In the rows, 128 means zero.
Known rows, with every way that one mark hangs from another
(tovol (ligife (nerobo (vumi demaken)) sabi)): [111 127 133 132 141 119 117  90 129  98 148 111  93 140  86 108  89 163
 144 138 131 156 139]
(nerobo tovol (vumi demaken)): [120 107 159 124 123 154 143 101 108 125 135 133 119 123 134  89 145 132
  80 128 118 143 161]
(demaken (tovol (ligife sabi))): [115 145 127 128 149 114 120  78 148 103 154 118  92 149 110 126  80 166
 154 143 136 122 123]
(sabi (demaken ligife sifanop) faba): [104 145 124  96 110  83 181 116 165 102 126 127 101 121 118 100  61 181
 159 145 103 108 103]
(vumi (ligife (tovol demaken))): [122 155 132 143 122 142 136  98 146 105 120 121 115 147 113 111 101 151
 122 119 133 108 133]
(faba (sabi leme)): [120 129 132 137 119 136 116 101 154 121 129 142 117 150 111 121 128 135
 160 118  99 131  93]
(sabi (demaken (ligife nerobo) sifanop tovol) faba leme): [123 143 120  80  96 125 193  68 189  96 128 138  44 120 100  80  49 211
 197 138 132 106  69]
(demaken (ligife (sabi faba leme)) tovol): [124 135 154 105 116 107 143  50 166 105 151 135  62 149 113 103  81 184
 199 107 122 116  81]
(faba sabi): [120 130 132 143 131 131 126 123 133 122 130 132 140 147 136 131 115 133
 147 136  96 121 113]
(demaken ligife sifanop): [103 136 102 108 112 109 156 130 141 110 115 110 110 160 140 120  94 134
 142 133 107 118 137]
(leme (sabi (demaken sifanop))): [ 95 143  99 112 135 106 180 129 145 121 134 112 126 141 120 110 100 145
 147 155 111 138 121]
(demaken (ligife (nerobo vumi) (sabi faba) tovol) sifanop): [100 134 135 122 113 126 173  83 159  58 109 105  80 187 110  98  37 187
 213 113 126 132 110]
(tovol ligife): [125 143 116 129 128 108 115 127 150 108 136 129 115 140 108 135 110 143
 125 148 121 131 127]
(nerobo (tovol demaken)): [108 139 140 147 129 147 149 110 124 118 123 133 116 108 137 108 123 137
  89 127 113 123 127]
(sabi (demaken sifanop (tovol ligife)) leme): [105 153 101 100 126 115 152  74 190 101 136 138  71 131  83  95  71 180
 144 150 133 118 100]
(tovol (demaken sifanop) (ligife (nerobo vumi) sabi)): [ 75 149  99 149 148 107 147 101 145  74 126 104  94 154  97 116  48 166
 150 136 114 144 127]
(sabi (demaken (ligife nerobo tovol) sifanop) faba leme): [113 152 125  99  87 129 182  77 201  73 103 131  54 141  76  80  46 204
 207 120 138 118  66]
(demaken ligife tovol): [126 135 131 101 119 130 152  98 137 114 149 132  89 151 158 114  95 148
 141 136 128 108 125]
(nerobo tovol): [126 123 144 129 119 154 138 117 129 120 119 130 116 124 134 115 139 135
 106 133 129 127 137]
(tovol (ligife (nerobo vumi) (sabi demaken faba leme))): [108 135 151 117 128  97 134  66 192  70 149 144  56 124  47  95  60 215
 190 135 138 152  74]
(vumi (demaken sifanop (tovol (ligife nerobo (sabi leme))))): [117 142  99 117 129 136 135  51 159 111 131 101  64 139  66  95  74 177
 175 129 139 135 109]
(nerobo ligife tovol): [122 125 159 115 126 151 132 124 115  98 113 125  94 134 126 116 130 127
 102 135 137 148 155]
(nerobo (ligife sabi tovol)): [103 141 158 133 147 136 117  96 122  77 114 106  96 169  98 123  86 136
 162 110 157 151 134]
(demaken (ligife (nerobo vumi)) tovol): [127 121 136  97 114 152 165  94 134  93 150 138  67 162 158 102  84 160
 152 138 140 121 131]
(tovol (ligife sabi)): [107 144 124 136 145  97 106 105 148 101 140 112 108 147  94 137  93 152
 149 138 126 137 124]

Rows
[ 86 139 105 122 116 123 179 119 134  85 121 118  89 154 144 102  65 148
 138 130 106 129 132] => (tovol (demaken (ligife (nerobo vumi)) sifanop))
[123 143 151 122  99 134 141  60 181  75 118 123  52 163  79 101  68 191
 229  96 143 133  67] => (demaken (ligife nerobo (sabi faba leme) tovol))
[135 110 144 110 120 126 128 105 119 132 142 124 123 140 119  99 139 138
  98 133 122 130 174] => (nerobo (vumi demaken ligife))
[131 128 106 109 114 123 141 117 128 144 113  96 131 133 108 106 125 138
 114 136 115 115 169] => (vumi (demaken sifanop) ligife)
[105 142 135 111 147 103 178  72 153 113 136 117 104 111 105  97  48 195
 179 138 128 105  96] => (ligife (sabi (demaken sifanop tovol) faba))
[110 138 127 102 115 104 162  56 170 101 131 120  69 159 111  99  64 183
 205 110 111 112  89] => (demaken (ligife (sabi faba leme)) sifanop tovol)
[107 150 116  85 118  91 213  95 164 108 157 126  88 149 143  94  55 190
 180 161  99 109  97] => (leme (sabi (demaken ligife sifanop tovol) faba))
[115 138 124 108 113 102 161  98 178 117 117 139 103 103  80  95  90 176
 164 125 117 123  81] => (sabi (demaken sifanop) faba leme)
[116 123 165 121 134 147 128 101 103  90 127 124 106 159 112  95 108 124
 112 115 141 161 161] => (nerobo (ligife tovol) (vumi demaken))
[ 77 147 153 146 150 108 160  84 126  58 110 109 105 166 103 101  38 160
 164 103 115 147 126] => (nerobo (ligife (sabi faba) (tovol (demaken sifanop))) vumi)
[104 142 126  90  98  87 172  94 186 102 122 138  79 125  93  90  73 184
 172 129 106 117  82] => (sabi (demaken ligife sifanop) faba leme)
[ 89 156 114 117 110 144 180  98 172  70 107 114  85 170 116  94  34 182
 191 148 115 109  94] => (faba (sabi (demaken (ligife nerobo tovol) sifanop)))
[117 142 119 135 138 118 114 106 151  93 132 108  89 142  85 135  83 165
 169 142 142 142 115] => (tovol (ligife nerobo sabi))
[ 98 146 131 121 105 109 151  65 183  80 106 112  78 180  87 100  61 177
 215  94 116 126  85] => (demaken (ligife (sabi faba leme) tovol) sifanop)
[112 143 158 124 105 114 132  59 178  82 126 127  73 169  88 104  77 178
 210  92 126 129  76] => (demaken (ligife (sabi faba leme) tovol))
[115 155 135 149 132 151 136  77 146  90 114  99  89 149  91 111  75 173
 166 114 153 118 120] => (vumi (ligife nerobo sabi (tovol demaken)))
[103 116 131 106 136 120 143 124  97 108 117 109 118 146 119 101 107 115
 104 129 116 160 178] => (nerobo ligife (vumi (demaken sifanop)))
[ 76 127 147  89 153 122 156  58 145  76 135 124  55 154  91  82  61 164
 158 124 150 152 129] => (nerobo (ligife (sabi (demaken sifanop tovol) leme)) vumi)
[108 121 155 106 150 109 158  71 104 102 139 108  98 142 114  90  66 161
 153 124 119 144 150] => (nerobo (ligife (sabi faba)) (vumi (demaken sifanop tovol)))
[ 83 112 155 116 145 137 146  92  96  91 111  94  99 152 112  89 103 131
 105 125 121 165 184] => (nerobo (ligife sabi) tovol (vumi (demaken sifanop)))
[110 117 120 117 146 152 164  69 110 116 133  99  98 142 119  88  77 158
 156 125 139 133 145] => (ligife (nerobo (vumi (demaken sifanop tovol))) sabi)
[114 137 143 116 131 141 146  64 166 117 150 156  89 127 112  94  94 170
 160 137 118 112  77] => (faba (sabi (demaken tovol) leme))
[ 89 156 124 149 124 100 145  66 181  87 115 120  84 128  72 101  72 187
 150 120  90 132  91] => (nerobo (tovol (demaken sifanop) (ligife (sabi faba leme))))
[ 92 143 160 155 141 100 142  78 150  76 147 136  97 131 106 105  73 185
 124 134  94 138 116] => (nerobo (tovol demaken (ligife (sabi faba))) vumi)
[118 139 151  94  99  91 153  88 181 104 143 154  71 114  94  93  90 185
 166 126 117 122  74] => (sabi (demaken ligife) faba leme)
[ 91 148 136 118 121  97 152  65 199  82 119 125  71 120  51  91  68 208
 164 141 115 133  87] => (nerobo (tovol (ligife (sabi (demaken sifanop) faba leme))))
[106 111 183 110 106 117 144  48 148  99 143 134  69 142 103  73 112 175
 147 104 102 146 117] => (nerobo tovol (vumi (demaken (ligife (sabi faba leme)))))
